Each row was made from one path, in order. Every step used is in the known rows, and no mark comes twice. Write each row's path.
(in the rows, 128 means zero)
Known rows
J/Q: [112 115 158 133 105 136 129 132  93 107 121  87 113  92 135 139 138 159
 136 125 123 105]
T/L/N/J: [159 117 176 178 185 108  92 145 123 184  85 104 110 111 153 105  99 149
 118 144  56  40]
Q/L/N: [134 126 161 185 180 106 110 122 142 152 117  85  99  95 138 145 104 155
 127 120 123  94]
N/J/W: [137 125 115 131 160 123 119 148 110 177 130 117 121  80 154 128 112 174
 130 167 101  62]
T/J/N: [159 118 165  86 155  99 114 126 131 112 116 108  77 116 154 122 118 139
 112 148 116  65]
J/W: [126 131 131 127 134 128 144 136 107 153 139 112 108  92 136 141 118 159
 135 143 124  97]
L/W/J/Q: [113  84 131 105 102 132 159 140 108  70 141  64 108  74 143 158 140 169
 163 173 165  99]
L/W/J: [137  93 116 121 121 140 172 134 148  89 139  82 108 102 150 150 125 155
 160 163 154  94]
W/L/T/J: [137 129 164 141 124 116 139  98 129 136  80  86 112 149 114 143 148 172
 148 144 131 103]
N/L/W/J/Q: [114  64 140  96 128 101 137 135  91  63 148  59 131  73 127 150 142 174
 167 181 140  76]
L/W/J/N: [141  85 125  92 155 125 164 148 136  81 150  74  89  80 151 150 103 146
 142 179 144  65]
T/L/Q: [142 117 197 186 107 161 149 154 110 171  83  89 114 124 127 121 136 124
 154 107  90  80]
Q/J/N/L/W: [162  84 133  88 211  75 132 121 132 107 170  92 115  61 154 142  95 129
 138 175  79  64]
T/L: [150 104 174 175 128 147 133 138 121 167 112 114 114 148 127 121 124 138
 133  98  89  68]
W/J/Q/L/T: [ 97  87 150 124 128 131 126 142 114 115 140  52 121  92 112 173 152 198
 157 155 185  81]
J/N/L/T: [143 103 168 109 188 106 151 125 103  95 144 100 135 102 110 128 118 147
 121 169  84  64]
Q/L: [132 108 147 184 148 136 122 133 148 154 134  98 114 117 131 148 120 158
 133 102 135  86]
J/Q/L: [106  99 161 163 129 127 109 136 105 142 135  76 110  83 124 155 137 174
 139 109 145  92]
T/L/N/J/Q: [132 110 189 161 165  97  80 149  83 171  90  83 111  82 145 110 114 167
 124 150  70  45]
T/L/W: [160  87 164 186 134 149 178 135 126 146 123 110 111 127 131 130 129 138
 159 125  94  78]
W/L: [120 124 142 175 126 138 123 124 125 142 100  78 114 131 120 142 113 160
 138 104 113 101]
L/N/J/W: [135 144 128 131 191  88 107 138 108 175 116 105 111  58 162 126  93 169
 122 186  91  67]
L/T/J/N: [158 122 172  85 157 107 152 117 129 104 118 111  90 119 138 131 136 148
 122 172 122  78]
Q/J/W/L: [118 131 111 118 160  96  93 121 116 192 134  77 105  86 133 169  95 166
 141 132 120  99]
L/N: [138 144 158 148 160 111 133 118 131 117 104  97 107 101 150 127 105 137
 118 135 106 110]

Write each row's path
[126  96 167  84 154 108 116 164 105  92 118  51 117  74 134 130 112 136
 140 175 113  44] => W/J/N/L/Q
[147 117 132  84 184  99 104 130 145 136 147  97  92  84 164 143  89 128
 110 137  97  73] => Q/J/N
[137  83 164 146 128 104 134 119 114 119 133  79  90  84 139 158 161 178
 168 153 161  93] => T/J/Q/L/W
[105 144 149 164 111 136 144 147  85 181  91  57 111  76 116 156 125 158
 164 139 124 106] => J/W/L/Q
[138 120 155 120 153 103 108 130 132 142 112  79 138  84 150 136 128 122
 154 144  83  91] => N/L/Q/J
[124 145 163 132 105 105 119 133  92 179  73  62  92  94 126 148 140 162
 165 155 136 102] => T/J/W/L/Q
[149 113 166 145 148 114 136 109 150 147 117 106 107 137 127 149 157 171
 145 141 152  90] => Q/L/T/J
[127 126 140  97 160  87 108 140 101 173 133  81 134  53 141 146 124 140
 159 170  95  86] => N/L/Q/J/W
[157 113 172 107 150  95 138 101 123 103 107 116 137 144 122 122 159 159
 142 167 107  84] => N/L/T/J
[148 119 161  85 158  75 141 110  94 135 128 117 131 110 116 134 156 175
 146 192 118  77] => N/L/T/J/W
[112 134 135 150 137 128 162 118  90 165 122  83 125 106  98 165 126 183
 151 152 130 108] => J/W/L/T
[131 124 134 166 214  81  86 144 118 203 130  91 105  47 152 143  93 185
 123 171 110  54] => Q/L/N/J/W
[121 136 146 152 129 128 106 127 136 173  88  48 116  93 144 156 114 135
 165 120 109 115] => W/L/Q/J
[147 116 176 153 134 134 114 147 133 198  98  86 112 111 147 132 127 116
 156 114  87  79] => T/L/Q/J
[114 137 163 186 105 155 140 138 114 149  74  54 118 107 122 144 125 144
 159 111 116 112] => W/L/Q
[150 110 185 124 165 118 108 158 124 184 111  77  90  84 147 131 105 107
 140 129  76  53] => T/L/Q/J/N
[129 120 180  97 107 113 145 109  98 101 107  96 113 115 129 141 174 172
 146 165 141 109] => L/T/J/Q
[127 143 131 107 137 117 128 144 116 185 128  84 109  57 156 156 122 136
 158 157 119 110] => L/Q/J/W
[150  98 140  76 210  72  83 127 130 125 153  96 117  82 149 132  90 128
 114 149  74  55] => Q/J/N/L
[110 148 143 153 164  87 115 121  94 167 103  66  99  76 122 154  90 169
 133 146 114 107] => J/W/L/N
[125 117 190 134 154  64  75 116 111 134 102  72  81  81 141 146 136 174
 132 143 147  93] => T/J/Q/L/N
[122 127 153 120 165 111 101 141 124 165 103  39  94  68 144 154  92 126
 142 135  97  89] => W/L/Q/J/N
[120 129 160 138 165  96  92 136  96 128  97  80 116  58 161 121 113 169
 118 169  93  74] => L/N/J/Q
[135 139 145 125 131 134 126 133 147 155 108  81 114  86 163 144 127 121
 151 132 112 115] => L/Q/J
[118  93 146 171 155 124  80 149 110 166 129  81 121  75 144 142 131 190
 135 136 120  55] => N/J/Q/L
[132 139 143 179 183 101  88 124 128 161  77  70 115  97 147 124  87 168
 119 150  82  72] => W/L/N/J
[149 122 161 160 192  89  96 149  95 215 106 108 105  80 145 114  94 166
 122 167  67  37] => T/L/N/J/W
[134 114 181 125 160 113 134 151  95 111 113  76 123  76 126 120 117 121
 136 153  78  62] => J/N/L/Q
[112 130 129 152 132 119 124 130  95 172 118  80 108  99 114 154 109 174
 141 128 123  95] => J/W/L
